What can hang from each mark:
D: B
S: J
B: D J
Y: Q
J: B Q T
W: L S
E: J
L: W
Q: D Y

Every row comes from one small tree of marks. The marks that hang from a mark follow it in brackets, in alphabetical order. Every link used is in the known rows. Which tree was each row made from?
(in the rows, 128 means zero)
Known rows:
E[J[B[D] Q T]]: [135 131 125 146 127 120 123  67  88 114 116 101 134 156 174 121 135 144
 200  96 131]
L[W[S[J[T]]]]: [142 135 192  62 149 129 117  92 100 143 139  94  96 128 149  90 144 169
 159 126 156]
S[J[B Q T]]: [134 128 154 116 127 117 124  70  92 116 119  99 117 154 165 120 137 142
 195 114 138]
D[B[J[Q[Y] T]]]: [149 145 174 167 141 110 122  82  92 208 142 105 133 140 180 122 154 136
 182  94 117]
D[B[J]]: [156 137 184 128 142 122 122  98 111 204  88 115 118 145 173 104 156 150
 172  99 144]
B[D J[T]]: [146 138 172 115 154 128 119  88 100 182 113  99 132 151 169 106 162 155
 185 104 122]
Y[Q[D[B]]]: [157 128 209 160 174  89 100 105 113 191  88 119  89 121 167 126 150 118
 148  92 155]
E[J[B[D] Q]]: [144 129 136 156 123 114 121  73  86 114  93 109 129 152 172 127 127 141
 186  89 148]
W[L S]: [151 141 227  76 155 142 122  98 111 142 123 107  98 116 140 107 132 154
 152 113 161]
L[W[S[J[B[D] T]]]]: [140 136 166  81 143 125 108  85  88 141 136  92 115 152 176  86 143 172
 171 117 164]
B[D J[Q[Y] T]]: [147 141 174 169 150 113 116  78  82 186 146  98 142 142 174 128 150 142
 177  91 115]
W[L S[J[B[D] T]]]: [138 140 189  81 150 136 116  83  90 119 154  93 121 155 167  98 143 166
 164 117 165]
E[J[B Q[D Y]]]: [141 123 167 212 135 100 113  76  92 135 100 107 121 127 169 147 128 126
 158  88 146]
S[J[B]]: [141 126 184 115 137 127 120  84 104 131  82 105 106 151 163 115 137 154
 172 111 164]
B[D]: [154 134 205 120 158 123 114  95 103 149  88 107 109 135 159 116 140 146
 166  97 143]
Q[D Y]: [151 127 238 178 171 113 107 100 108 172  96 105 104 110 159 136 140 131
 140  96 143]
B[D J[Q]]: [156 135 163 139 138 108 120  82  87 159 105 108 126 149 170 122 145 142
 178  94 130]
L[W]: [149 133 190  80 142 132 115  96 109 166  87 107  95 119 150  93 135 149
 165 105 144]
S[J[B[D] T]]: [137 132 168 114 149 124 115  81  93 128 113  95 126 166 174 110 149 157
 184 109 149]
E[J[B]]: [137 127 155 134 130 138 125  80 111 134  73 110 116 140 160 115 135 153
 179 102 159]
W[S[J[B]]]: [144 130 196 110 138 126 118  88 102 127 101 104 104 144 160 116 136 166
 163 119 182]
W[S]: [152 135 221 106 155 131 121  99 113 147 104 106  96 119 144 120 135 157
 160 114 159]
Q[D[B[J[T]]] Y]: [149 137 202 182 169 105 110  96 105 228 124 104 129 136 180 120 169 134
 155  98 127]

Write each row's tree:
[133 125 156 201 142 106 114  71  92 136 124 100 129 132 171 140 136 128
 175  95 128]
E[J[B Q[D Y] T]]
[146 131 189 184 157 101 114  82  91 185 136  99 131 129 168 134 153 126
 167  99 112]
B[J[Q[D Y] T]]
[158 136 165 137 128 105 124  87  98 184 105 116 121 145 173 113 146 135
 183  96 133]
D[B[J[Q]]]
[141 126 164 143 147 106 114  75  99 127 104 100 119 139 168 128 137 125
 192 109 121]
J[B Q[D] T]
[136 138 176  84 131 127 125  73  87 108 160  97 116 147 158 110 131 155
 176 122 155]
W[L S[J[B Q T]]]
[148 140 169 116 149 127 124  91 112 207 111 106 126 149 173  97 165 149
 186 107 126]
D[B[J[T]]]
[157 133 231 187 168 102 105 104 108 193  99 111 108 117 170 128 146 128
 143  89 146]
Q[D[B] Y]
[145 129 181 128 141 121 112  85  94 129  91 103 119 160 174 117 141 154
 167 102 165]
S[J[B[D]]]
[160 130 190 151 157 102 114 101 111 200  83 114 116 140 176 112 162 133
 157 100 143]
Q[D[B[J]]]
[148 134 226  78 151 135 121  97 101 125 135 104  97 128 142 108 137 159
 138 119 175]
W[L S[J]]
[144 133 188  92 123 123 122  78  87 103 140 105 110 143 157 117 121 149
 162 115 173]
W[L S[J[B Q]]]
[148 134 208  86 137 120 125  87  89 107 150 106  98 129 143 119 125 149
 149 115 165]
W[L S[J[Q]]]
[148 138 186 179 138 109 109  78  82 148 111 104 128 140 178 137 123 135
 175  83 142]
J[B[D] Q[Y]]
[148 127 198 196 147  99 107  80  94 149 101 106 120 125 173 144 127 120
 163  91 140]
J[B Q[D Y]]
[149 132 202  72 143 124 115  98 101 139 117 103  87 124 149  97 137 166
 146 119 174]
L[W[S[J]]]
[141 141 175 171 144 115 112  72  84 150 132  96 133 144 181 129 134 137
 190  90 125]
J[B[D] Q[Y] T]
[159 128 197 159 148  86 114  95 102 149  96 116 103 128 168 129 135 116
 165  95 136]
J[Q[D[B]]]
[135 135 169  70 136 132 114  83  98 143 128  95 105 142 164  88 141 171
 174 126 163]
L[W[S[J[B T]]]]
[147 118 175 155 136  92 113  78  90 108  94 107 109 147 168 134 131 128
 166 107 153]
S[J[B Q[D]]]
[132 129 169 105 143 134 122  79 104 133 106  97 115 155 162 110 145 157
 185 117 148]
S[J[B T]]
[152 131 184 148 156  92 115  90 101 154 120 109 111 133 166 124 144 119
 180 102 117]
J[Q[D[B]] T]
[144 131 181  80 132 125 113  89  98 139 106 102  98 137 164  93 134 168
 160 119 180]
L[W[S[J[B]]]]
[149 130 204 188 157  84 110  88  87 158 149 103 114 135 172 135 147 122
 153  97 134]
S[J[Q[D[B] Y] T]]
[143 134 174  74 135 113 121  83  87 125 154  97  95 129 149 102 132 155
 169 121 144]
L[W[S[J[Q T]]]]
[144 135 159 117 136 122 128  77  98 166 119 103 125 143 157 119 149 141
 196 108 113]
B[J[Q T]]
[149 137 183 106 131 116 116  79  76 102 145 102 118 152 168 116 125 153
 159 106 172]
W[L S[J[B[D] Q]]]
[148 134 176  92 137 118 107  90  86 135 114  99 105 148 174  92 137 170
 156 110 182]
L[W[S[J[B[D]]]]]
[139 136 216  63 157 139 124  92 103 128 158  95 101 132 143 101 144 161
 154 125 157]
W[L S[J[T]]]
[151 135 206 188 160  90 109  90  96 175 136 105 119 121 174 134 143 117
 164  92 119]
J[Q[D[B] Y] T]
[147 138 231 127 143 119 118  87  83 127 167 102 103 118 149 129 124 147
 135 105 166]
W[L S[J[Q[Y]]]]
